Known rows, with every step that occurs:
feratok-dimi: -0.72	-0.90	0.07	-0.13	1.04	2.02	0.22	1.89	-0.11	-2.78	1.80	0.95	-1.08	0.53	2.66	0.98	-0.48	1.50	-0.28	-1.12	-0.14	-0.01	0.51	1.03	-1.19	-0.68	0.08
vopa-vutu-dimi-vumug-bimeka-rifero: 0.99	2.38	1.05	0.12	0.12	0.35	-0.71	-0.17	1.20	4.47	2.16	1.75	-0.52	0.88	1.33	0.54	-3.06	0.56	-0.02	6.56	-0.32	1.08	0.27	0.19	-1.61	0.06	0.17
vumug-dimi-vutu-vopa: 0.61	1.03	0.30	-0.05	0.01	1.54	0.46	1.04	0.01	-0.10	-2.33	-0.76	-1.47	-0.17	1.24	1.02	-2.47	-0.95	-0.40	-3.26	-1.69	-0.33	-0.66	0.19	-2.13	-0.71	0.03
vutu-rifero-kepelat: -0.47	-1.01	0.01	-0.09	2.39	-1.57	0.43	-0.73	-0.16	-0.94	0.61	-1.23	0.36	-0.10	1.60	0.12	1.00	-0.38	-0.64	-1.59	1.00	0.27	1.00	1.32	0.56	1.01	-0.23
rifero-bimeka-vumug-dimi-vutu: 2.24	-0.11	-0.13	-0.21	0.70	1.74	-0.36	1.91	0.70	0.99	-0.65	0.92	-1.61	1.11	1.14	1.31	-0.21	-0.15	0.08	1.54	-2.97	-0.05	-0.53	-0.18	-2.30	-0.65	0.04
dimi-vumug-bimeka-rifero-kepelat-fofil-repan: 0.47	0.29	-0.21	0.00	0.67	-3.06	-1.05	0.52	0.30	1.45	2.46	-0.98	-1.11	-2.86	1.59	0.50	-0.87	0.45	-0.08	1.86	1.54	0.18	-0.81	0.62	-1.15	-0.30	-0.03
kepelat-dimi-vutu: 0.24	-0.47	-0.44	-0.20	0.96	0.74	-0.53	1.45	-0.31	-3.43	0.63	0.18	-1.41	1.16	2.06	1.60	-0.80	-0.16	-0.30	-3.55	-1.90	-1.07	0.10	0.49	-1.36	-1.88	-0.28
vumug-bimeka-rifero-kepelat-fofil: 1.70	-0.04	0.08	-0.01	1.60	-1.96	-0.09	-0.73	0.18	-1.78	2.32	0.00	-0.62	-2.29	1.94	1.04	0.00	-0.46	-0.64	2.21	0.63	-0.10	-0.19	0.99	-0.55	-0.10	0.59
kepelat-fofil: -0.30	-2.22	-0.35	-0.16	1.38	0.91	0.69	1.25	-0.64	-1.83	2.09	-0.83	-1.34	0.07	1.81	0.96	0.11	0.15	-0.46	-2.50	0.20	-0.60	-0.24	0.34	-1.12	-0.38	0.12
vumug-bimeka-rifero: 1.05	0.46	0.39	0.03	0.92	-1.64	-0.29	-0.62	0.13	-1.50	1.40	1.03	-0.16	0.02	2.52	0.97	-1.28	-0.54	-0.16	3.66	-0.76	-0.18	0.34	0.78	-1.22	-0.45	0.13
vumug-dimi: 0.59	-0.26	0.12	0.12	0.80	1.16	0.82	1.18	0.14	-1.04	0.47	0.08	-0.98	-0.30	1.70	0.81	-1.08	-0.06	-0.18	-1.48	-0.69	0.03	-0.70	0.21	-1.25	-0.73	-0.01
kepelat-rifero-bimeka-vumug-dimi-vutu-vopa: 1.74	0.26	-0.44	-0.27	0.02	1.94	0.33	1.83	1.22	1.17	-3.75	0.49	-1.67	-0.23	0.63	1.42	-0.35	-0.57	0.28	0.01	-4.26	-0.26	-0.62	-0.43	-2.41	-0.68	0.16
feratok-dimi-vumug: -1.18	-0.83	0.07	-0.21	1.03	2.14	-0.14	2.92	-0.08	-0.54	2.77	0.21	-1.41	0.53	1.88	0.63	-0.12	2.24	0.26	-0.11	1.06	0.29	0.55	0.95	-0.86	-0.57	-0.23
vutu-dimi-vumug: -1.07	0.25	0.38	-0.06	1.02	2.62	0.25	2.50	0.11	3.46	2.04	-0.23	-1.10	0.97	1.16	0.71	-0.67	1.17	0.32	0.06	0.65	0.31	0.24	0.38	-0.28	0.13	-0.24
rifero-kepelat-dimi-vutu: 0.70	-0.10	-0.43	-0.23	1.92	-0.16	-0.57	1.75	-0.03	-3.60	-0.29	-0.26	-1.57	-0.40	1.77	1.40	-0.22	-0.06	-0.53	-3.84	-1.56	-0.53	0.08	0.77	-0.33	-1.12	-0.13
vumug-bimeka: 0.21	-0.28	0.51	-0.20	0.81	-0.54	0.02	1.39	0.18	-1.07	1.09	-0.70	-1.37	0.27	2.68	1.23	-0.91	0.01	-0.16	2.32	-0.96	-0.07	0.38	1.01	-0.93	-0.33	-0.07
vutu-rifero-kepelat-dimi: -0.55	-1.20	-0.43	-0.24	2.43	-1.39	0.40	-0.64	-0.17	-2.93	0.10	-1.01	0.05	-0.70	1.54	0.29	1.00	-0.46	-0.71	-3.27	0.53	-0.23	0.71	1.42	0.49	-0.57	-0.48
bimeka-rifero: 0.13	-0.45	-0.14	0.06	1.45	-1.03	0.01	-0.34	-0.59	-2.12	1.21	1.61	0.30	0.76	2.04	0.58	-0.92	-0.40	-0.14	-0.47	-0.45	-0.21	0.20	0.22	-0.96	-0.13	-0.05
vopa-vutu-rifero-bimeka: 0.26	-1.70	0.34	-0.08	1.23	-1.52	-0.25	-0.83	0.29	0.53	-1.10	0.72	0.48	3.56	2.08	0.29	-0.40	-0.63	-0.93	2.09	-2.08	1.47	1.00	0.25	-1.43	0.73	-0.60
vumug-dimi-vutu-rifero: 0.78	0.67	0.23	0.20	0.35	0.95	0.23	-1.48	0.35	0.28	0.98	-0.93	0.12	0.56	1.47	0.87	-0.93	-0.93	-0.57	-1.45	-0.46	-0.49	0.10	0.85	-1.53	-0.66	0.04
feratok-dimi-vumug-bimeka-rifero: 0.17	1.04	0.52	-0.07	0.39	0.19	-0.81	0.81	0.70	-0.35	3.40	1.04	-0.71	-0.39	2.36	0.78	-1.02	1.46	0.26	5.02	1.17	0.29	0.43	1.20	-1.30	-1.03	0.18
bimeka-vumug-dimi-vutu: 1.60	0.38	-0.27	-0.27	0.64	2.23	0.13	1.43	0.34	0.47	0.77	0.49	-1.78	-0.07	0.80	0.93	-1.19	0.26	0.24	-1.46	-1.57	-1.01	-0.50	0.20	-2.11	-0.59	0.33
vutu-rifero: -1.13	-1.36	0.00	-0.17	1.61	-0.51	0.67	-1.05	-0.39	-0.79	0.99	-0.84	0.49	1.23	1.93	0.23	0.11	-0.38	-0.43	-1.35	0.35	-0.28	1.05	1.07	-0.42	0.38	-0.36
vutu-dimi-vumug-bimeka: -0.63	1.08	1.03	-0.04	0.35	1.92	0.01	1.91	0.76	3.96	2.53	-1.03	-1.53	0.09	1.70	1.08	-1.10	1.00	0.27	4.13	0.41	0.34	0.38	1.03	-0.46	-0.18	-0.03

Rows:
0.81	-1.23	-0.14	-0.26	1.29	0.52	0.71	-0.48	0.70	1.58	-0.53	0.32	0.05	1.00	0.96	0.22	0.87	-0.46	-0.11	2.11	-1.00	0.40	0.08	0.43	-1.51	-0.07	-0.24
vutu-rifero-bimeka-vumug-dimi
0.77	-0.60	-0.30	-0.34	1.14	1.88	0.97	1.55	0.17	0.12	0.60	0.39	-1.64	-0.74	0.74	0.26	-0.96	0.48	0.36	-0.64	-0.88	-0.61	-0.57	0.16	-1.66	-0.32	0.05
bimeka-vumug-dimi
0.45	-0.03	0.07	-0.13	2.01	-1.31	-0.24	-0.96	0.13	-0.69	0.92	-1.46	0.24	0.37	1.61	0.71	0.52	-0.67	-0.73	-2.16	0.13	-0.20	1.09	1.34	0.04	0.71	-0.01
dimi-vutu-rifero-kepelat
-0.40	0.60	0.63	-0.07	0.74	2.06	-0.02	2.05	0.49	4.24	1.32	0.61	-1.28	1.75	0.95	0.35	-2.06	1.28	-0.02	1.15	-0.44	1.03	0.26	-0.11	-0.96	0.59	-0.19
vopa-vutu-dimi-vumug
1.53	-0.90	0.10	-0.32	0.94	0.35	0.40	-0.78	0.89	2.34	-1.33	1.15	-0.18	1.96	0.72	-0.32	-0.81	-0.37	-0.43	3.11	-2.11	1.01	0.12	-0.01	-2.31	0.44	-0.22
vopa-vutu-rifero-bimeka-vumug-dimi
0.26	-1.83	-0.34	-0.16	2.31	-0.27	0.56	1.56	-0.41	-2.06	1.69	-0.96	-1.40	-1.33	1.44	0.78	0.87	0.17	-0.67	-2.87	0.91	-0.28	-0.27	0.62	-0.02	0.40	0.26
rifero-kepelat-fofil
0.15	1.47	1.17	-0.03	0.09	1.52	-0.32	1.70	1.16	4.65	1.43	-0.11	-1.75	1.21	1.57	0.76	-2.65	1.14	-0.05	5.27	-0.39	1.03	0.35	0.47	-1.18	0.25	-0.07
vopa-vutu-dimi-vumug-bimeka
0.13	-0.11	0.10	-0.07	0.52	2.36	-0.46	1.56	0.12	-2.66	2.03	0.94	-1.28	1.02	2.73	1.57	-0.94	1.41	-0.35	-1.55	-1.02	-0.40	0.52	1.05	-1.66	-0.85	0.31
feratok-dimi-vutu
2.63	0.02	-0.60	0.03	0.36	2.04	-0.19	1.70	1.43	0.52	-0.60	1.24	-1.45	-0.22	1.14	1.60	0.36	0.06	0.33	1.28	-3.97	-0.45	-0.63	-0.37	-2.06	-0.83	0.25
kepelat-rifero-bimeka-vumug-dimi-vutu
0.68	-1.36	-0.23	-0.47	1.35	0.08	-0.54	-0.35	0.21	1.15	0.36	0.04	-0.10	2.68	1.44	0.84	0.91	-0.47	-0.12	1.24	-1.92	-0.27	1.26	0.73	-1.49	0.35	-0.37
dimi-vutu-rifero-bimeka-vumug
-0.36	-0.30	0.01	-0.37	0.69	-0.16	-0.46	2.55	0.22	-0.86	1.45	-1.27	-1.99	-0.29	1.86	1.01	-0.66	0.58	0.29	2.00	-0.15	-0.05	-0.03	1.03	-0.76	-1.87	-0.63
kepelat-dimi-vumug-bimeka
-0.39	-0.16	0.12	-0.32	0.52	0.48	0.10	1.37	-0.67	-0.72	-2.17	-1.01	-1.25	1.19	1.65	1.25	-1.94	-0.78	-0.33	-3.37	-1.75	-0.54	0.25	0.34	-1.55	0.03	-0.20
dimi-vutu-vopa
0.46	0.55	0.46	-0.07	0.81	-1.59	-0.66	0.53	0.20	0.96	2.60	0.06	-0.47	0.10	1.77	0.70	-1.14	0.08	0.35	4.04	0.52	0.38	0.28	0.63	-0.93	-0.35	-0.19
dimi-vumug-bimeka-rifero
-0.49	0.20	0.68	-0.23	0.33	1.42	-0.42	2.73	0.73	-0.03	3.06	-0.64	-1.89	-0.16	2.46	1.03	-0.77	2.07	0.29	3.80	0.67	0.41	0.38	1.48	-1.16	-0.88	-0.04
feratok-dimi-vumug-bimeka
1.36	1.95	0.17	-0.26	0.85	-2.06	-0.83	-0.29	0.25	-2.77	-2.56	-0.19	-0.95	-1.57	1.73	1.35	-1.92	-1.51	-0.63	0.01	-1.89	-0.31	-0.07	1.05	-1.23	-1.34	0.15
vumug-bimeka-rifero-kepelat-dimi-vutu-vopa
0.24	2.02	0.85	0.22	0.41	0.61	-0.45	0.36	0.78	3.80	3.10	0.85	-0.32	-0.08	1.57	0.84	-1.47	0.47	0.29	5.80	0.62	0.50	0.18	0.82	-0.73	-0.45	0.11
vutu-dimi-vumug-bimeka-rifero
0.97	-0.13	-0.78	-0.22	0.71	0.36	0.16	-1.00	0.43	1.94	1.17	-1.64	-1.08	-3.10	0.41	0.30	-0.48	0.15	-0.42	-3.53	0.48	-1.20	-0.90	0.80	-2.08	-0.03	0.31
bimeka-vumug-dimi-vutu-rifero-kepelat-fofil-repan
0.73	-2.09	-0.86	-0.42	1.46	0.86	0.20	2.30	0.67	-0.54	-0.43	1.29	-1.02	0.58	1.59	1.12	1.51	0.51	0.49	1.57	-3.49	-0.02	0.26	-0.13	-0.90	0.10	-0.15
kepelat-rifero-bimeka-vumug
-0.41	-1.59	-0.61	-0.15	1.48	-1.29	-0.04	1.60	-0.48	-1.00	0.82	-1.05	-1.54	-1.98	1.98	0.61	-0.47	0.58	-0.59	-4.22	0.24	-0.27	-0.85	0.46	-0.86	0.24	-0.10
rifero-kepelat-fofil-repan
0.85	1.51	0.58	0.15	1.23	0.42	-0.22	0.02	0.99	3.24	3.78	-0.30	-0.80	-2.29	0.96	0.92	-0.07	0.45	-0.21	4.37	2.06	0.52	-0.26	0.89	-0.07	-0.09	0.64
vutu-dimi-vumug-bimeka-rifero-kepelat-fofil
1.38	0.07	-0.01	-0.41	0.37	1.76	0.15	1.74	0.19	1.63	-3.84	0.18	-1.78	0.91	0.69	0.97	-1.20	-0.79	0.00	0.32	-3.22	-0.05	-0.60	-0.18	-2.76	-0.38	-0.06
rifero-bimeka-vumug-dimi-vutu-vopa
1.63	0.62	-0.20	-0.24	1.62	0.62	0.37	-0.81	0.73	1.02	0.61	-0.91	-0.52	-1.26	0.33	0.19	0.21	-0.25	-0.23	-1.21	0.00	-0.55	0.24	0.94	-0.89	0.48	0.34
bimeka-vumug-dimi-vutu-rifero-kepelat
0.53	-1.49	-0.66	-0.57	1.38	0.32	-0.61	-0.11	0.11	-0.90	-0.13	0.47	-0.48	2.35	1.39	0.97	0.96	-0.43	-0.16	0.20	-2.58	-0.72	0.87	0.89	-1.46	-1.27	-0.52
kepelat-dimi-vutu-rifero-bimeka-vumug
-1.11	-1.28	-0.54	-0.32	1.33	0.63	-0.14	2.83	-0.39	-1.36	1.23	-0.61	-1.65	0.48	1.29	0.65	-0.28	0.73	0.28	-2.30	0.25	-0.14	-0.11	0.43	-0.61	-1.55	-0.66
kepelat-dimi-vumug
1.05	0.18	-0.16	-0.24	0.69	1.58	0.48	-1.15	0.49	1.25	1.27	-0.38	-0.49	0.03	0.63	0.54	-0.52	-0.33	-0.03	-0.84	-0.44	-1.03	0.15	0.76	-1.79	-0.28	0.15
bimeka-vumug-dimi-vutu-rifero
0.25	0.60	0.00	-0.09	0.86	-1.29	-0.84	0.59	0.09	-1.03	2.15	0.37	-0.88	-0.61	1.76	0.79	-1.12	-0.10	0.27	3.15	0.07	-0.03	-0.07	0.72	-1.05	-1.99	-0.36
kepelat-dimi-vumug-bimeka-rifero
1.71	-0.96	-0.68	-0.14	0.94	1.58	0.63	1.91	1.30	0.20	-0.43	1.38	-1.29	-0.80	1.10	0.99	0.90	0.42	0.46	1.82	-3.33	0.06	-0.75	-0.43	-1.55	-0.63	0.11
kepelat-rifero-bimeka-vumug-dimi
